(in the rows, 128 means zero)
Known rows, with every step that occurs
tomug > kudud > kitif: [174 127 102 113 148 151 104 118 122 124 151 146 126 138 103 164 151 138
 117 121 126 143 114 122 113 140  89 125 112 170 126 114 152 121 152 158
  98 164 151 140  95 142 155 111 103  97 156 169 103 159 138 113 142 111
 118 134 140 106  98 121 137 122 121  99 172 127 121 120 178 133 134  90
 150 116 118 125 150 127]
kudud > kitif > nafu: [167 114 130 124 165 147 126 111 125  99 149 148 115 163 128 168 160  99
 116 128 151 151  89 128 118 141 102 150 107 155 120  92 140 130 137 125
 112 158 191 136  97 141 142 128 122 118 149 143  80 154 153  97 142 114
 115 132 142 110 100 100 155 122 114 132 147 150 111 132 147 123 139 107
 127 130 119 120 154 117]
nafu > kitif > kudud > tomug > nugam > fusat > kepo: [208 129 159 110 170 173 165  89 118 100 158 133 128 139 128 144 171 162
 119 113 111 101  61 160 245 139  66 123 129 231 128 210 135  72 146 190
 122 167 139 199 105 112 166 128  49  97 189 201  96 162 140 113 137  87
 125 109  96 113  93 148 215  99 137  91 171 161 123 128 138 114 137 137
 160  92  67 127 150 121]
tomug > nugam > fusat > demikod > kapodet: [122 136 130 129 116 169 135 127 138 124 166 165 145 108 165 157 136 147
 117 114 118 154 156 140 174 169  98 123 137 152  95 222 130 105 157 184
 128 104 106 198 150 105 192 142  96  98 153 161 143 120 103 116 137 136
 142 115  74 134  94 226 190 109 145  67 146 127 131 126 146 113 138 140
 116 160 107 145 108 130]
kitif > kudud: [173 134 140 121 142 131 134 114 116 113 116 119 124 139 124 128 143 127
 127 130 146 124 110 138 156 129 117 125 139 153 130 140 128 118 124 130
 131 141 126 129 103 125 133 122 100 129 142 139 109 145 133 115 125 121
 122 124 132 135 119 115 140 118 134 135 132 131 124 131 118 124 131 128
 142 110 120 121 124 120]
tomug > kudud: [160 132 117 109 134 135 119 119 126 128 128 128 136 120 111 139 135 140
 126 127 123 117 125 127 109 129 111 115 122 154 128 134 142 121 141 154
 108 134 121 136 112 128 146 115 109 108 141 153 126 146 125 131 138 117
 135 128 128 125 117 127 128 128 132 105 153 119 130 120 169 134 132 104
 140 120 114 126 141 127]
kepo > fusat > kudud > kitif > nugam > tomug: [180 166 151 126 142 131 127 131 119 106 149 141 128  80 112 125 148  94
 125  97 120 147 105 179 136 136 108 134 141 189 104 249 110  60 124 143
 145 148 156 162  66 158 145  96  94 131 187 171  65 143 124 121 129 107
 106 118  62 144  90 164 128 118 129 170 160 145 140 163 160 118 122 114
 139 134  68 147 144 137]
nafu > kitif > kudud > tomug: [220 123 139 110 171 147 154 103 112  97 111 115 116 159 117 124 166 133
 128 120 142 107  66 151 192 100 104 129 135 196 146 156 127 109 127 135
 125 166 152 147  95 131 129 112  94 120 171 169  97 158 161 115 146  83
 108 123 150 118 112  82 189 119 130 137 152 148 112 134 131 122 130 114
 158  90 102 113 145 121]
tomug > kudud > govekuv: [186 134 106  81 142 145  99 102 115 118 127 131 136 129 100 127 142 144
 119 127 108 114 123 122 125 120 100 111 125 163 132 102 148 127 148 168
 104 161 105 124  79 140 147 107  96  97 151 156 133 145 132 126 130  84
 136 141 137 113 105 119 134 144 133  95 158 115 120 117 198 141 139  89
 142 104 127 113 158 128]
kepo > fusat > demikod: [ 91 153 110 133 108 151 123 149 134 111 141 144 137 112 150 116 151  71
 141 119 107 142 146 142 188 127 129 118 135 124  95 179 120  97 127 136
 164  95 102 140 142 122 130 121 155 106 140 124 132 101 121 132 129 114
 142 126  66 144 107 203 143 126 135  69 121 140 145 158 110 122 121 137
 107 157 116 149 105 143]
demikod > fusat > nugam > tomug > kudud: [184 151 100 107 105 147 141 130 105 139 157 129 151  60 106 114 160 132
 109 122 104 103 142 159 137 133 140 108 129 201  97 245 128  81 135 168
 122 118 108 164 117 168 192 109 100 127 148 173 113 136 108 137 137 116
 112 116  98 150  86 159 124 134 145 140 158 116 149 134 192 142 114  91
 145 173  84 136 146 149]
tomug > nugam > fusat > kudud > kitif: [168 138 143 133 150 163 128 116 139 135 178 162 127  88 114 172 131 176
 111 123 116 148 116 132 110 166  74 139 106 176 133 164 147  78 145 171
 106 151 153 174  96 162 170 119  84 112 157 174  83 160 121 114 139 134
 116 124  95 117 101 170 147 124 126 141 166 144 128 127 160 123 131 138
 155 140  91 131 162 122]
fusat > kudud > tomug > nugam: [184 129 140 126 138 134 129 127 139 141 146 135 133  79  99 131 119 145
 117 113 120 135 127 137 115 131  94 114 124 163 131 204 129  91 139 162
 111 153 133 178 110 146 135  95 120 117 167 159  97 154 115 145 140 104
 114 126  97 125 117 131 117 144 132 136 154 129 143 129 164 139 128 131
 163 132 108 127 168 129]
nafu > kitif > kudud > govekuv: [214 131 127  93 167 143 128  94 100  86 104 108 120 167 113 126 177 136
 123 133 131  98  79 144 186  91 111 131 134 193 143 106 138 122 126 131
 128 165 135 114  62 121 124 115  88 120 156 155 102 147 170 106 132  82
 115 131 150 125 111  84 194 129 131 129 141 144 109 123 147 124 131 113
 147  86 114 104 148 114]
fusat > nugam > tomug > kudud > govekuv: [223 145 108  68 128 143 119 104  96 120 147 127 152  74  93 116 159 140
 111 116 100  87 127 153 105 123  96 118 121 198 110 192 131  86 144 176
 110 156  95 150  61 203 173  92  91 115 144 180 103 146 121 132 143  85
 122 132 106 127  99 141 117 154 139 127 176 119 141 123 214 158 127  85
 163 136 105 125 175 141]
tomug > nugam: [144 130 139 131 133 134 114 132 141 137 138 131 128 112 125 151 129 135
 118 119 129 123 123 126 111 138 102 116 127 146 127 155 132 121 142 158
 108 130 127 149 139 112 138 113 107 121 144 144 107 147 119 141 137 119
 136 122 113 131 120 136 123 120 119 113 147 132 132 110 145 129 132 142
 151 113 115 138 135 119]
nugam > fusat > kepo > kapodet: [ 90 151 128 129  99 158 152 122 128 119 169 128 149 118 153 126 159 107
 144 116 101 149 137 133 203 167 118 134 139 143  82 186 130 104 140 152
 164 100 108 171 142 122 142 152 125 104 152 139 158  99 118 123 102 146
 149 119  54 129 112 215 155  97 141  71 129 144 140 144 106 118 130 146
  94 141 111 132 115 139]
fusat > demikod > kapodet: [112 140 105 134 101 143 133 143 126 117 130 138 146 129 154 133 150 103
 126 133 137 168 170 138 176 137 136 132 150 138  95 191 121 131 139 140
 147  98 112 163 140  99 153 142 146 119 148 123 153  99 123 113 129 135
 134 120  99 133 111 183 176 114 148  80 123 116 132 145 129 120 131 122
 100 165 145 135 109 141]
kudud > tomug: [153 116 126 121 137 139 132 126 131 130 138 130 123 130 119 118 121 132
 123 109 122 127 117 131 149 130 114 125 128 140 135 149 123 124 134 144
 119 158 127 154 121 142 138 118 131 115 149 140 119 139 128 132 142  96
 124 133 134 108 117 109 127 139 130 121 139 128 127 135 143 135 132 115
 140 116 124 126 142 133]
kudud > tomug > nugam > fusat > kepo: [148 123 147 119 140 171 144 111 135 131 186 150 134 111 135 140 131 163
 116 101  88 126 112 140 204 171  72 119 122 175 115 203 133  86 153 194
 118 160 118 202 136 131 173 132  88  91 168 177 119 140 109 124 135 104
 140 120  74 111  99 174 155 115 137  78 165 138 136 128 152 127 137 137
 144 120  91 141 141 127]
fusat > nugam: [126 138 118 121 125 141 139 139 115 137 138 123 131  96 124 121 144 120
 124 129 113 114 138 134 128 118 127 142 128 138 120 164 118 107 121 123
 138 113 123 134 127 177 129 121 139 142 111 140 106 122 119 126 133 133
 115 121 116 147 128 147 112 133 127 148 129 136 138 146 130 145 114 128
 131 163 127 126 134 138]
nafu > kitif > nugam > tomug > kudud > govekuv: [252 133 148  63 184 138 122  86  95  93 111 118 131 128 102 135 161 158
 115 109 131  76  56 166 124  98  91 114 139 233 136 187 133  95 145 175
 104 185 131 151  35 127 166  90  37 114 183 200  92 171 157 115 150  59
 120 127 126 122 101  98 190 126 130 124 184 134 114 117 216 117 135  81
 154  67  74 125 163 125]
nugam > fusat > kudud: [137 145 146 127 119 140 160 107 134 119 150 139 140  90 122 127 110 168
 127 140 114 126 135 140 125 140 114 139 115 140 126 157 133  90 126 137
 139 122 133 153 103 161 153 129 116 126 121 142 133 124 119 120 126 149
 121 122  96 136 128 176 146 142 142 163 131 136 136 141 134 120 124 136
 123 155 104 125 148 130]
kitif > nugam > tomug: [177 135 168 113 150 121 138 114 117 118 124 121 127 104 126 122 125 139
 120 100 148 110  95 162 119 134 114 126 147 166 123 223 108 100 128 146
 127 152 134 154  87 132 158 112  73 140 155 165 100 153 125 123 136 117
 121 121 100 139 114 123 137 121 131 149 152 132 130 135 150 117 127 119
 137 103  88 142 122 129]

Rows
[208 142 160  91 159 126 127 104 113 121 125 126 139  93 108 139 124 153
 119 106 143  99  92 160  95 132  94 114 144 187 121 227 123  89 141 169
 111 159 130 161  73 133 175  97  54 119 171 187  98 165 121 128 142 102
 125 121 103 130 104 128 138 117 133 132 174 125 131 125 189 122 133  97
 150  92  75 140 139 130] -> kitif > nugam > tomug > kudud
[211 142 106 101 144 151 123 119 104 129 164 145 144  79  96 150 169 139
 110 110 119 121 112 150  91 145  87 138 113 202 106 205 132  78 146 169
 105 156 135 161  74 207 173  95  89 118 156 194  72 162 118 117 150 110
 105 128 111 119  91 143 118 131 125 130 176 130 139 127 197 148 126  84
 166 148  96 132 168 146] -> fusat > nugam > tomug > kudud > kitif
[143 155 128 110 159 191 128 114 112 108 178 144 134 127 142 158 167 115
 128  93 104 153 104 145 193 174  70 138 143 193  84 211 141  85 160 188
 138 148 134 186  91 127 186 128  63  78 198 201 113 145 125  94 119 120
 133 117  56 118  83 201 174  77 132  61 177 145 126 152 161 110 141 102
 109 109  82 133 129 133] -> tomug > kudud > kitif > nugam > fusat > kepo > kapodet
[202 122 140 111 156 143 140 111 120 118 129 122 121 146 112 111 139 129
 122 111 138 121  99 143 181 130 102 121 141 161 139 162 125 109 130 144
 125 172 131 152  95 151 141 113 104 115 164 157 108 156 132 117 137  91
 121 131 136 118 110  94 142 129 135 132 148 132 121 138 135 133 135 114
 156  97 115 119 137 125] -> kitif > kudud > tomug
[194 143 120  96 126 134 137 117 107 133 142 132 152  66  99 130 154 137
 121 118 119  94 126 154  94 129 108 124 121 188 107 221 127  82 137 161
 115 129 114 158  95 193 164  95  99 126 141 179  97 151 117 141 141 120
 114 122 104 139 105 155 112 143 134 138 163 125 147 129 184 146 119  95
 161 155  94 133 155 146] -> fusat > nugam > tomug > kudud
[117 132 145 129 127 157 139 114 135 131 175 146 139 102 139 150 134 154
 127 120  98 128 123 136 182 170  85 126 121 164 107 180 140  93 147 180
 123 131 116 179 144 110 168 138  84 102 143 159 130 131 111 128 117 137
 141 115  75 126 106 190 155 103 134  85 150 141 134 126 135 121 135 151
 130 130  95 143 130 123] -> tomug > nugam > fusat > kepo
[137 125 150 122 145 157 131 114 144 140 162 146 127 108 138 154 117 175
 119 115 109 111 114 133 127 161  88 123 116 150 135 153 140 106 146 174
 108 135 121 166 133 134 163 126  85 109 134 161 117 149 115 126 136 126
 136 122 102 124 112 165 149 123 126 117 154 138 128 108 143 124 135 147
 147 115  90 142 132 121] -> tomug > nugam > fusat
[144 132 155 117 184 173 133 108 121 118 162 155 106 138 142 154 122 174
 111 104 122 134  86 143 151 157  90 153 130 153 139 154 126  92 139 155
 119 171 157 151  87 154 178 127  61 113 146 182  91 158 131  87 139 120
 120 127 112 120 103 140 167 108 126 138 159 147 111 139 143 109 138 120
 124 107  87 137 128 120] -> kudud > kitif > nugam > fusat
[175 131 119 143 127 153 139 123 122  97 159 137 126 124 118 142 163  96
 111 142 141 171 124 140 144 134 134 139 114 181 107 144 137 101 127 124
 133 133 193 149 104 127 163 131 138 130 157 138  92 139 145 104 127 125
  95 126 113 135  86 125 159 128 133 173 141 138 118 150 160 114 130 103
 115 171 107 115 163 123] -> demikod > fusat > kudud > kitif > nafu
[188 133 134 103 184 156 109 118 111 118 141 147 119 133 115 165 139 146
 115 108 137 133  91 134 114 133  84 128 135 179 130 152 136 106 147 163
  98 174 155 144  78 135 168 101  65 109 173 187  82 172 134 100 141 100
 116 127 128 118  95 114 147 105 120 116 176 131 118 132 186 122 136  90
 143  96  96 129 144 123] -> tomug > kudud > kitif > nugam
[173 118 139 118 144 147 115 126 140 147 150 138 122 117 118 139 125 140
 117  95 118 126 106 132 134 139  87 110 125 159 135 175 130 113 148 171
 102 160 126 166 129 133 143 104 107 101 164 161 102 157 120 140 148  86
 128 124 120 112 106 115 122 132 122 106 157 131 132 114 158 135 140 128
 161 104 111 134 147 125] -> kudud > tomug > nugam
[211 123 158 108 174 172 141  95 133 129 162 146 122 121 123 137 129 176
 112  99 118 107  81 144 180 164  72 109 126 188 145 190 130  87 148 189
 103 179 121 187 104 154 178 112  57  96 172 191  95 176 119 114 151  92
 132 123 111 115  90 130 159 124 135 123 171 142 119 117 147 127 139 135
 174  88  80 133 139 115] -> kitif > kudud > tomug > nugam > fusat
[193 128 172 105 182 159 182  95 112 106 135 129 118 116 121 127 122 182
 118 116 118  99  70 167 163 109  98 141 134 186 150 216 120  68 125 149
 139 161 165 178  73 157 156 112  79 120 166 192  90 160 146 113 143 101
  99 115 101 131 121 134 200 127 134 176 157 155 124 156 153 107 129 126
 130 111  66 123 156 128] -> nafu > kitif > nugam > fusat > kudud > tomug
[102 140 163 118 147 156 156 104 114 108 155 131 128 120 148 129 121 151
 125 119 110 126 109 152 200 156 103 140 144 157 113 196 118  84 134 154
 149 142 127 169 114 113 171 143  69 117 141 160 128 123 119 106 115 135
 132 114  74 140 117 175 165  93 139 117 145 141 126 156 129 107 131 141
 100 121  90 138 115 128] -> kitif > nugam > fusat > kepo
[242 120 134 100 167 140 123  97 120  93 149 151 135 125 109 170 177 121
 110 113 157 130  73 145  79 154  79 132 100 211 105 151 140 100 154 164
  90 178 183 163  61 159 174 102  87 107 172 183  70 178 149 109 156 100
 114 129 127 104  78 108 158 129 124 125 187 139 114 117 203 126 142  76
 157 116  86 131 175 124] -> nugam > tomug > kudud > kitif > nafu
[203 151 160 122 157 129 135 118 115 108 142 135 130  85 110 142 133 142
 113 107 150 145 101 169 100 140 101 143 136 193 117 229 115  71 129 142
 125 168 166 160  49 163 161 100  76 144 177 172  70 165 133 109 138 123
  95 126  93 133 107 132 138 120 134 176 163 135 131 150 168 119 126 106
 147 125  89 134 152 133] -> fusat > kudud > kitif > nugam > tomug
[231 124 165 103 195 172 155  92 130 115 146 137 115 141 128 149 153 182
 112 104 122  89  50 156 190 130  70 119 124 213 152 186 138  87 146 180
 104 173 146 185  98 136 160 113  51  98 179 203  83 182 145 117 158  81
 120 114 122 114  92 120 206 114 127 124 177 160 118 112 148 116 138 134
 173  82  65 130 148 111] -> nafu > kitif > kudud > tomug > nugam > fusat
[172 131 173 108 163 158 170 100 123 120 151 134 124  96 121 116  97 180
 119 108 113 120 105 158 152 140  94 136 137 161 136 219 116  65 126 158
 139 167 142 178  78 168 170 112  89 118 161 176 103 149 117 115 138 109
 113 121  87 132 117 149 152 136 140 176 157 142 131 158 157 116 133 128
 126 120  79 129 148 129] -> kitif > nugam > fusat > kudud > tomug
[198 140 129  99 133 119 131 110 123 125 135 136 147  95 106 136 136 147
 122 112 132 110 109 144  90 141 103 107 122 174 111 186 134 101 142 168
 102 145 121 152  93 141 163 105  82 118 154 166 116 151 123 138 144 113
 132 126 115 122 104 134 131 138 134 117 162 118 136 113 183 132 131  98
 154 116  94 136 147 133] -> nugam > tomug > kudud
[153 137 156 127 133 145 143 115 140 134 159 143 141  70 120 149 116 175
 119 130 114 122 130 137 110 149  92 126 117 158 127 182 138  79 136 167
 122 126 131 172 113 141 159 120  98 116 137 163 110 149 110 134 132 144
 127 118  83 138 120 180 141 137 133 147 150 140 139 122 151 121 127 155
 146 140  88 132 154 123] -> tomug > nugam > fusat > kudud
[156 126 143 110 149 191 141 112 144 134 177 158 135 105 147 149 120 166
 112  97 112 126 114 143 171 167  70 117 123 156 122 209 131  83 153 199
 120 155 106 200 126 150 185 116  99  85 154 179 114 150 115 127 156  96
 144 127  76 116  96 191 173 137 134  60 162 140 136 131 146 127 140 135
 146 131  98 143 132 133] -> kudud > tomug > nugam > fusat > demikod
[ 84 159  99 151  72 150 135 155 123 118 157 108 147 127 145 100 175  57
 138 122 102 170 163 140 237 148 159 119 154 154  64 207 129 119 135 139
 172  83 105 160 170  74 143 154 155 110 168 113 166  87 115 129  92 135
 139 115  61 140 101 190 143  85 146  76 111 126 142 151 114 121 124 127
  81 156 127 128 109 141] -> demikod > fusat > kepo > kapodet
[228 140 160  92 179 128 146 103 105 100 111 120 133 113 110 144 156 153
 120 111 147  81  56 170 107 106 100 118 136 220 132 216 127  90 138 162
 111 156 151 160  70 119 159  95  47 127 179 201  86 174 151 121 149  95
 117 115 116 133 111 115 182 112 125 132 178 142 123 121 186 110 130  93
 151  86  62 134 147 127] -> nafu > kitif > nugam > tomug > kudud
[103 145 140 133 110 163 132 124 139 133 178 132 148 106 148 145 159 116
 136 106  99 141 128 133 191 179  92 121 135 161  80 213 136 100 152 181
 147 106 106 192 151 105 152 141 104  92 168 160 140 123 107 131 113 138
 150 114  44 128 103 222 151  90 133  58 145 148 140 128 125 121 136 158
 116 127  98 141 122 125] -> tomug > nugam > fusat > kepo > kapodet
[219 136 115 103 143 136 112 112 119 123 152 150 137 109 103 155 154 149
 114 107 137 130  99 146  89 151  86 123 110 193 115 170 144 102 155 172
  93 173 148 159  76 159 170 101  79 111 169 182  91 169 134 114 151 106
 124 134 128  99  89 126 132 133 127 110 176 123 130 111 191 134 136  78
 164 117  98 132 155 134] -> nugam > tomug > kudud > kitif
[174 164 111 102 116 137 133 135 113 131 154 137 154  56 105 114 169  93
 132 104  88  95 125 163 125 126 114 113 124 190  94 239 123  69 132 160
 132 108 100 158 107 191 153  95 115 115 153 176  96 129 110 147 131 105
 127 113  72 147  92 183 102 138 132 131 164 136 157 138 176 145 112 104
 154 160  76 150 148 151] -> kepo > fusat > nugam > tomug > kudud
[169 118 150 112 152 168 134 108 146 145 173 151 124 114 131 141 110 183
 111  97 103 112 102 134 147 163  76 115 116 160 137 178 131  95 149 190
 101 166 124 185 128 149 171 115  83  93 154 180 108 158 111 131 149  95
 137 122 102 106 102 148 148 132 127 107 166 140 129 110 155 133 136 135
 156 105  89 137 145 123] -> kudud > tomug > nugam > fusat
[209 114 120 108 167 153 115 108 121  96 148 150 122 154 117 177 172 111
 116 128 145 139  83 126  98 139  82 139 102 183 110  97 149 120 151 153
  95 168 184 146  80 140 158 115 100  98 159 164  77 174 147 103 150 104
 119 129 145 108  91 102 155 124 115 115 172 142 108 122 187 124 140  83
 140 119 104 116 171 116] -> tomug > kudud > kitif > nafu
[120 138 148 123 163 180 141 109 111 106 176 149 116 136 145 155 141 154
 117 111 107 147 102 147 202 169  88 151 132 173 114 174 126  82 141 159
 132 164 153 170  94 128 182 144  63 109 156 179  99 136 125  90 123 126
 117 122  84 122  99 166 175  85 131 109 158 145 116 156 135 106 136 121
 111 119  93 137 124 125] -> kudud > kitif > nugam > fusat > kepo
